Every row comes from one small tree of marks. The marks that hang from a mark follow it in brackets, in alphabetical order. Every link used is in the known rows. Which tree was each row made from?
Known rows:
bevun(sasudet(fugi) vizi): [ 34 -21   5  -8   3  -1  14  18  11  26   6 -10   5  -6   1   8  13   6
 -23 -23  -5 -26   3   6]
gamod(pazu(pakebe(bubepo) vizi(bevun fugi))): [ 11 -17 -39   9 -27  22  37   3 -48  53  14 -22   1   1  -8  -5   7   5
 -28 -13  33 -44 -20  23]
pakebe(pazu(gamod vizi(bevun))): [  8 -29  -6  21 -17  12  26  10 -29  45  26  -5  15  -8  -3 -18  19   9
 -44 -20  23 -32  -9  30]
bubepo(pakebe(pazu(vizi))): [  3 -23  -9  14 -19  18  14  15  -3  44   9 -17   9  -4   8 -15  16  13
 -30 -20  13 -38  -7  31]
gamod(pazu(pakebe(bubepo))): [  9 -20 -31 -15 -23  21  14  16 -24  46   6 -20 -10   1  -2  -4   9   5
 -17  -2   0 -47  -4   3]
sasudet(bevun(vizi(pazu(gamod))) fugi): [ 37 -24  26  -7  -1   8  10  33   6  54  14  -6  -4 -11 -18  15  35   2
 -61 -21   0 -36  -3   9]
sodebir(vizi(fugi)): [ 20 -29 -18   4 -18  20  19  -3 -19  32   0 -14   9 -12   2  13  19   4
 -31 -18  11 -23 -15   7]
bubepo(pakebe(pazu)): [  4 -26 -15   0 -20  14   2  14  -4  43   8 -15   2   0   4 -12  20   6
 -25 -14   4 -34  -3  23]
pakebe(pazu(gamod)): [ 11 -36  -9   3 -15  10   9  12 -15  38  22  -2   5  -4  -5 -13  28   6
 -39 -11   3 -27  -4  19]
vizi(bevun fugi(sasudet) pazu(pakebe)): [ 27 -11 -25  -9 -20  23  29 -12 -43  58  10  -6  12  18 -15   1  22  -9
 -19 -23  10 -50 -24  28]
bevun(sasudet vizi(fugi pazu)): [ 39 -19 -21 -16 -10   9  16  -6  -5  26  -2 -13  18   3   2   7  14 -19
 -38 -24  14 -15 -24  17]
fugi(vizi): [ 13 -13 -14  -7 -10   5  18  21  -6  31   6 -21   1 -17  11   2  20  -6
 -34 -17   5 -23  -4   8]
gamod(pazu(vizi(bevun fugi(sasudet)))): [ 20  -2 -34  14  -7  31  35   8 -30  46  10 -16  22  -6  -9  -6   8  -2
 -22 -31  32 -34 -27  23]
pazu(gamod vizi(bevun fugi(sasudet))): [ 23 -17 -15  30 -22   9  37   0 -30  50  21  -4  26   0 -11  -3  25   2
 -27 -33  17 -33 -22  42]
gamod(pazu(pakebe(bubepo) vizi(bevun))): [  6 -13 -28   4 -24  25  32  13 -37  52  10 -24   0  -3  -1  -9   0   7
 -24 -10  20 -51  -9  14]
bubepo(pakebe(pazu(gamod))): [  6 -31  -6   9 -30   6   4  14  -9  48  13  -7   3   1  -6 -13  36   7
 -36 -13   0 -35  -5  30]
bevun(sasudet vizi(fugi pazu(gamod pakebe))): [ 44 -22  -7 -14 -22   1  21 -11 -28  38   6  -4   4  10 -16   7  39  -9
 -49 -19   3 -34 -22  24]
sasudet(bevun fugi): [ 26 -28   9  -4   1   7   9  35   6  50  16   0  -3  -8 -12  16  26  15
 -20 -20  -7 -36   7   9]
vizi(fugi): [ 16 -26 -23  -2 -17   7  16   0 -17  38   8  -5  13  -3   3   8  23  -4
 -26 -23  14 -18 -13  21]
fugi(sasudet): [ 19 -16 -16  -2  -9  17  13  12  -1  38   8  -9  16  -2   4  -1  12   0
  -6 -23 -12 -35  -5  15]
gamod(pazu): [ 11 -11 -22 -14  -7  23  10  18 -12  38  -1 -11   9 -12   2   0  15  -3
 -28 -17  11 -28  -8   1]
sodebir(vizi): [ 15 -25  -8  -2 -15  23  15   7  -9  31  -4 -16   9 -16  10   9  13   6
 -27 -16  -2 -30  -4  -2]
vizi(bevun fugi(sasudet) pazu(gamod pakebe)): [ 30 -15 -16   0 -30  16  30 -12 -49  63  15   1  12  19 -25   0  38  -8
 -31 -23   6 -52 -26  36]
pakebe(pazu): [  9 -31 -18  -6  -6  17   7  12 -10  33  17  -8   5  -5   6 -13  13   4
 -27 -13   7 -26  -2  11]
sodebir(vizi(pazu)): [ 19 -20  -9 -11 -17  34  15   2 -10  38 -11 -15  14  -7   8  10  13  -5
 -36 -15   3 -37 -15  -1]

Which tree is each row?
[ 10 -43 -30  32 -33   9  32   2 -35  47  34 -14  10   2  -5 -20  11   6
 -38 -11  33 -26 -19  40] | pakebe(bubepo pazu(gamod vizi(bevun fugi)))
[ 22 -11   7   1 -15   7  30  22 -22  57  11  -7   2  -3 -14   3  36 -10
 -54 -18  16 -42 -13  20] | sasudet(fugi(vizi(bevun pazu(gamod))))
[  7  -5 -19   5  -8  25  28  16 -25  44   3 -15  19 -15   3  -5   5  -1
 -35 -25  31 -32 -14  13] | gamod(pazu(vizi(bevun)))
[ 35 -23 -24  -1 -31   3  24 -13 -32  45   6   7  26  17 -15   5  31 -19
 -30 -22  15 -26 -30  36] | vizi(bevun(sasudet) fugi pazu(gamod))
[  2 -25  -3  28 -31   8  22  11 -22  54  17 -11  12  -1  -4 -18  27  10
 -43 -21  21 -40 -11  41] | bubepo(pakebe(pazu(gamod vizi(bevun))))
[ 23 -17  10 -16 -19   8  16   3 -23  46   6 -11   0  -3  -6   4  35  -5
 -63 -17   0 -42  -9  12] | bevun(vizi(pazu(gamod pakebe)))
[ 32 -25  -3   4  -9  15  25   8 -12  36   0  -7  10  -1  -7  10  10  12
  -9 -18  -2 -40  -3   4] | sodebir(vizi(bevun(sasudet(fugi))))
[ 44 -22  -7  -6 -20  16  18   7 -27  63  18   3   0  13 -33   9  47   2
 -29 -19 -12 -54 -20  29] | vizi(fugi(sasudet(bevun)) pazu(gamod pakebe))
[ 23 -30 -16  17 -40  -3  34   0 -31  46  18  -8   9  12  -6  -6  14  11
 -12 -12  -5 -49  -8  36] | pazu(gamod pakebe(bubepo) vizi(bevun(sasudet)))
[ 27 -22  -6  -5 -18   7  17  -2 -17  41   7 -10  12  -5  -4   7  33 -17
 -67 -24  21 -18 -23  20] | bevun(vizi(fugi pazu(gamod)))
[ 17 -30 -11   2 -45  24  28  -4 -41  57   4 -17  -2   7  -8   2  18   1
 -39  -2  -1 -58 -14  11] | sodebir(vizi(bevun pazu(gamod pakebe(bubepo))))
[ 32 -19 -33  -9 -22  11  22 -13 -26  41   1   0  27  17  -5   6  15 -21
 -19 -23  19 -23 -28  28] | vizi(bevun(sasudet) fugi pazu)
[ 21 -10   1 -14  -3  16  22  26  -2  46   4 -14   0  -6   0   7  24  -7
 -41 -16   9 -40  -9   9] | sasudet(fugi(vizi(pazu)))
[  7 -42 -16  22 -26  13  20  15 -10  39  28 -15   6  -4   4 -21   9  12
 -33  -6   9 -34  -6  29] | pakebe(bubepo pazu(gamod vizi))
[ 24 -24 -19  -6 -18  32  20  -8 -20  39  -7 -13  14  -4   2  13  20  -7
 -40 -17  18 -29 -26   8] | sodebir(vizi(fugi pazu))
[ 32 -11 -19  -9  -4  22  19   1  -7  37   4 -20  16  -1   1   3  12 -17
 -38 -27  13 -25 -24  16] | bevun(vizi(fugi(sasudet) pazu))
[ 14 -32 -20  25 -43   0  39  -5 -48  56  26 -10   4   6 -10  -2  24   9
 -33 -16  19 -42 -16  42] | pazu(gamod pakebe(bubepo) vizi(bevun fugi))
[ 25 -16 -11   2 -19   4  32  -2 -30  40   9  -4  15   5  -1  -1  13  10
 -11 -24   2 -45  -7  27] | pazu(pakebe vizi(bevun(sasudet)))
[ 23 -10  12  -6 -19   6  33  17 -38  64  14  -6 -10   3 -21   3  44  -1
 -53 -15   9 -59  -9  20] | sasudet(fugi(vizi(bevun pazu(gamod pakebe))))
[ 34 -20 -14  15  -5  17  24  18  -3  44  17  -9  14  -7  -9   7  19  10
 -14 -29   4 -32 -15  28] | pazu(vizi(fugi(sasudet(bevun))))
[ 18 -35 -40  22 -15  26  26   8  -9  37  29 -23  11   5   3 -22  -4  10
  -8 -12  14 -33 -18  33] | pakebe(bubepo pazu(vizi(fugi(sasudet))))
[ 14 -18 -17  -3 -41   6  30   9 -38  56  14 -22 -10   5  -8  -6  24 -13
 -46  -3   5 -51 -13  22] | fugi(vizi(bevun pazu(gamod pakebe(bubepo))))
[  4 -37 -26  13 -17  20  19  16  -4  35  22 -23   6  -5  14 -20  -6  11
 -21  -7  12 -32  -5  21] | pakebe(bubepo pazu(vizi))
